Every row comes from one small tree of marks. Brackets hold a mark, then the marks that hang from it, in alphabetical order. Every link used is in the known rows. Which tree was each row made from?
Known rows:
(Y H L): [-1.20 -1.50 -0.58  0.96  0.38  2.56 -1.78  4.32  0.47  2.04  0.05  0.19
 -1.79 -1.08 -1.18  0.15  1.88 -0.77  1.08  0.43  1.39  0.61 -1.00]
(Y (L P (V U))): [-0.20 -0.92 -0.89  2.18  0.41  1.17 -1.34  5.58  1.15  3.78 -0.85  0.05
 -0.06 -3.82  0.34  1.42  2.46 -2.99  2.95 -1.29  0.77  3.68  1.13]
(R (L N V)): [ 0.27 -0.35 -1.26 -0.05 -0.24  0.19 -3.63  4.25  0.28  2.11 -0.13 -0.12
 -3.30 -3.11 -1.75  1.03  2.87 -0.59  1.97  0.81  0.40  3.91  1.61]
(L P): [-0.59 -1.35 -0.56 -0.56  0.61  1.08 -1.58  4.84 -0.05  3.39  0.77  1.57
 -0.73 -1.36 -2.40  3.79  2.00 -0.52  1.81  0.86  0.68  3.16 -0.07]
(Y H (L P (V U))): [-0.49 -0.21 -0.80  2.62  0.08  2.43 -1.29  6.37  1.72  4.68 -1.39 -1.05
 -0.64 -3.21 -0.45  0.22  2.13 -1.75  3.86 -1.72  1.63  2.07 -0.02]
(Y H (L P V)): [-1.14 -0.52 -2.25  2.84  1.03  2.85 -1.59  5.37  1.16  4.43  0.07  0.10
 -1.81 -2.33 -1.19  1.17  2.15 -0.66  3.81 -1.99  1.29  2.28  0.02]
(R L U): [-1.49 -1.04  1.15 -1.36 -2.60 -1.55 -2.23  3.83 -0.25 -0.15 -1.77  0.41
 -1.25 -2.01 -0.66  2.39  0.41 -1.42  1.18  1.32  1.41  4.02 -0.34]
(C J): [-1.03 -1.77  1.81 -2.11 -0.62  0.82 -3.07  4.59 -1.05  2.52 -0.82  0.39
 -1.12 -0.34 -2.37  1.60  1.70 -0.84 -0.75  3.47  0.95  1.71  2.34]
(C J P): [-2.53 -0.92  1.92 -1.45 -0.75  0.98 -2.55  5.58 -0.41  2.88 -1.09 -0.65
 -0.83 -1.74 -2.87  1.94  1.38 -0.95 -0.19  2.63  2.62  3.08  3.91]
(J C): [-1.03 -1.54  0.89 -0.94  0.29 -0.07 -3.99  2.25  0.71  1.16  1.12  0.05
 -0.01  1.13 -2.93  1.99  2.13  0.56  1.18  2.52  1.62  2.09 -1.24]
(V L U): [-0.42 -2.00  2.77 -1.75 -1.91 -0.11 -1.66  4.05 -0.67  0.68 -0.30  0.25
  1.14 -3.29  0.19  1.05  2.66 -1.89 -0.40  1.92  0.79  1.65 -0.54]
(Y (L P V)): [-1.03 -1.42 -2.34  2.38  1.38  1.47 -1.63  4.69  0.70  3.57  0.57  1.05
 -1.45 -3.11 -0.27  2.09  2.46 -1.83  2.90 -1.76  0.48  4.01  1.23]
(Y H (L N P (V U))): [ 1.01  1.20 -1.09  2.70  0.21  2.85 -2.14  7.94  1.79  5.81 -0.84 -1.96
 -1.59 -3.30 -1.13 -0.55  2.65 -1.66  3.42 -0.56  0.73  1.65  0.55]
(V (L N Y) U): [ 1.00 -0.93  1.82 -1.70 -2.27 -0.05 -2.90  5.75  0.30  2.32  1.64  0.03
  0.81 -4.54 -0.07  1.17  3.67 -3.03 -0.55  3.25  1.34  2.00 -0.70]
(Y H (L N)): [ 0.03 -0.26 -0.65  1.01  0.35  2.93 -2.76  5.88  0.59  3.19  0.81 -0.61
 -2.70 -1.39 -2.07 -0.76  2.32 -0.60  0.61  1.53  0.68  0.26 -0.52]
(V U): [ 0.42 -1.63  2.06 -1.38 -0.91  0.54 -1.93  3.99  0.07  2.05 -1.15 -0.18
  0.56 -1.68 -1.45  1.12  2.69 -1.73  0.78  1.84  1.06  2.08 -0.07]
(V (L N P) U): [ 0.77  0.06  1.57 -1.20 -1.34  0.66 -1.84  7.45  0.04  3.60  0.85 -0.10
  0.24 -4.11 -0.68  1.91  2.29 -1.65  0.24  2.42 -0.40  2.16 -0.21]
(R (C J) U): [-1.78 -0.58  3.10 -3.45 -3.27 -0.94 -4.39  5.14 -0.10  2.03 -2.37 -2.17
 -0.91  0.97 -1.53  1.48 -1.48 -0.30 -0.51  3.62  1.45  2.18  0.82]
(D N): [ 0.66 -1.21  0.80 -1.94 -0.55 -0.45 -2.43  4.04 -0.84  2.97  0.07 -0.03
  0.15 -0.96 -3.07  2.60  3.63  0.66  1.12  3.04 -0.77  1.01  0.24]
(L P Y): [-0.55 -1.47 -1.56 -0.44 -0.19  0.72 -1.92  4.99  0.58  4.00  2.20  2.11
  0.10 -2.25 -2.05  4.47  2.55 -1.85  2.40  1.04  2.20  3.57 -0.83]
(R C (L N) U): [-0.66  0.72  0.86 -2.71 -3.20 -1.20 -4.49  5.52  0.92  1.12 -0.96 -1.93
 -2.80 -0.85 -1.22  1.47 -1.32 -0.23  1.09  2.91  1.23  3.09 -1.20]

Write each row's tree:
[ 0.66 -1.46  0.19 -0.16 -1.36 -0.03 -2.85  3.29  1.07  3.07 -0.34  0.07
  1.16 -3.31 -0.69  1.28  4.44 -2.89  2.67  0.31  2.54  3.57  0.54] : (L (V U) Y)
[-0.31 -0.01 -0.94 -0.50 -1.22  1.91 -2.64  7.53  0.61  4.73  3.00  0.79
 -1.02 -3.64 -1.70  2.55  2.75 -0.68  1.68  1.85  1.78  1.38 -1.84] : (V (L N P (Y H)))
[ 0.12  0.73 -2.55  2.53  1.00  3.20 -2.58  7.01  1.34  5.42  0.69 -0.80
 -2.83 -2.59 -1.86  0.32  2.49 -0.56  3.27 -0.96  0.50  2.13  0.40] : (Y H (L N P V))
[-0.69 -1.41  1.79 -1.14 -1.25  0.36 -0.96  5.81 -0.23  2.42  0.16  0.80
  1.26 -3.92 -0.03  2.75  2.00 -2.02  0.74  1.15  0.61  2.58 -0.62] : (V (L P) U)
[ 1.00  0.35 -1.41  0.45 -0.70  1.81 -3.98  4.82  1.20  4.91  1.04 -0.70
 -1.63 -2.05 -2.88  0.29  4.41 -0.36  3.00  0.89  1.98  2.09  0.06] : (L N V (Y H))
[-0.70 -1.40  1.97 -1.31 -2.77  1.02 -2.07  5.12  0.32  1.94  0.55  0.27
  1.36 -3.75 -0.26  0.76  2.95 -1.94  0.80  1.60  2.76  0.85 -2.34] : (V (L (Y H)) U)
[-1.48 -1.48 -0.76 -0.30 -1.40  1.50 -1.61  5.88  0.39  3.40  2.39  1.68
  0.10 -3.29 -1.29  3.32  2.29 -0.91  1.98  0.80  2.52  1.67 -2.33] : (V (L P (Y H)))
[ 0.27  0.24 -1.29  2.01  0.67  2.96 -3.22  5.16  0.90  3.90  0.12 -1.10
 -2.86 -2.11 -1.68 -1.24  3.30 -0.57  2.10 -0.08  0.42  1.33  0.68] : (Y H (L N V))
[ 0.74 -0.31  0.68 -1.03 -2.08  0.29 -2.09  7.76  0.60  4.01  2.34  0.49
  0.88 -4.97 -0.37  2.82  2.91 -2.93  0.64  2.54  1.16  2.73 -0.92] : (V (L N P Y) U)
[ 0.51  0.49  0.63 -0.57 -2.40  1.59 -2.33  8.46  1.10  4.73  1.64 -0.44
  0.36 -4.46 -1.32  1.72  2.79 -1.92  1.65  2.05  1.76  0.95 -2.09] : (V (L N P (Y H)) U)
[ 1.67  0.57 -1.15  0.65 -0.69  0.68 -2.98  6.90  1.66  6.02  0.77 -0.42
  0.12 -3.96 -1.49  2.14  3.90 -2.50  3.30  0.57  1.58  4.01  0.98] : (L N P (V U) Y)
[ 1.59  1.41 -1.23  0.85 -1.05  1.93 -3.16  7.67  2.03  6.77  0.17 -1.34
 -0.16 -3.37 -2.60  0.95  3.63 -1.44  4.17  0.50  2.39  2.42 -0.36] : (L N P (V U) (Y H))
[ 0.04 -1.45  0.38  1.66 -0.15  0.85 -1.85  3.77  0.79  2.06 -1.33 -0.43
 -0.17 -3.36  0.66 -0.29  3.13 -3.04  1.71 -0.70  0.92  3.03  1.17] : (Y (L (V U)))
[ 0.42  0.66 -1.79 -0.02 -0.34  2.42 -2.80  7.46  1.18  5.89  2.22  0.28
 -1.40 -1.78 -3.50  2.55  2.62 -0.52  2.64  1.86  2.13  1.69 -1.32] : (L N P (Y H))
[ 0.49 -0.66 -1.02  0.78 -0.72  0.29 -2.24  5.23  1.45  4.73  0.16  0.40
  1.22 -3.77 -0.93  2.89  3.56 -2.84  3.84 -0.32  2.22  4.34  0.27] : (L P (V U) Y)
[-2.74  1.63  2.18 -2.94 -4.00 -1.09 -4.86  8.22  1.00  2.03 -2.47 -3.62
 -3.01 -1.80 -1.89  1.36 -2.68 -0.58  0.18  4.03  2.95  3.95  2.51] : (R (C J P) (L N) U)
[-0.27 -1.18 -2.40  0.88  0.03  0.48 -2.44  4.31  0.74  4.53  1.39  1.44
 -0.29 -3.06 -1.55  3.78  3.53 -1.62  3.68 -0.62  1.96  4.67  0.41] : (L P V Y)
[-3.56 -0.25 -1.57 -1.43 -2.73  1.02 -3.73  5.81  2.24  2.02  0.52 -1.43
 -2.06 -2.77 -2.12  2.20 -0.62  0.01  3.41  1.42  5.86  2.78 -1.62] : (R (C P) (L (Y H)))
[-0.18 -0.55 -0.80 -0.96 -1.05  0.59 -2.51  6.75  0.04  3.71  3.50  1.61
 -0.65 -4.25 -0.95  3.73  2.80 -1.86  0.57  2.26  0.90  2.95 -0.80] : (V (L N P Y))
[-0.18 -0.09 -2.44 -1.26 -1.76 -0.45 -5.26  4.61  1.71  2.40  1.50 -0.84
 -3.08 -3.04 -1.09  1.74  1.31 -0.86  2.95  1.71  2.60  4.07 -0.50] : (R C (L N V Y))
[ 1.06  0.26 -2.57  0.81  0.18  0.86 -3.32  5.70  1.19  5.73  2.18  0.73
 -1.20 -3.18 -2.28  3.10  3.98 -1.59  3.14  0.45  1.37  4.36  0.95] : (L N P V Y)
[-0.76 -0.85 -1.70 -0.09 -0.39  1.89 -1.94  5.92  0.87  4.81  1.47  1.05
 -0.42 -1.55 -2.91  3.56  2.17 -0.72  3.11  0.70  2.91  1.91 -1.82] : (L P (Y H))
[-0.16  1.02 -0.88  0.41 -1.74 -1.09 -2.75  6.53  0.77  3.37 -1.37 -0.88
 -2.27 -3.33 -1.14  2.58  1.16 -1.23  3.26 -0.04  0.48  5.37  0.96] : (R (L N P V) U)
[-0.93 -0.85  0.62 -0.55 -2.39  1.22 -1.27  6.97  0.77  3.59  0.80  0.44
  1.46 -4.23 -0.62  2.25  2.35 -2.01  2.22  1.18  2.72  1.37 -2.51] : (V (L P (Y H)) U)
[ 1.31 -0.42 -1.41  0.10 -0.35  0.54 -4.21  3.85  0.67  3.86  1.71  0.37
 -1.38 -2.77 -1.92  1.38  4.73 -1.45  2.03  1.26  1.39  3.62  1.07] : (L N V Y)
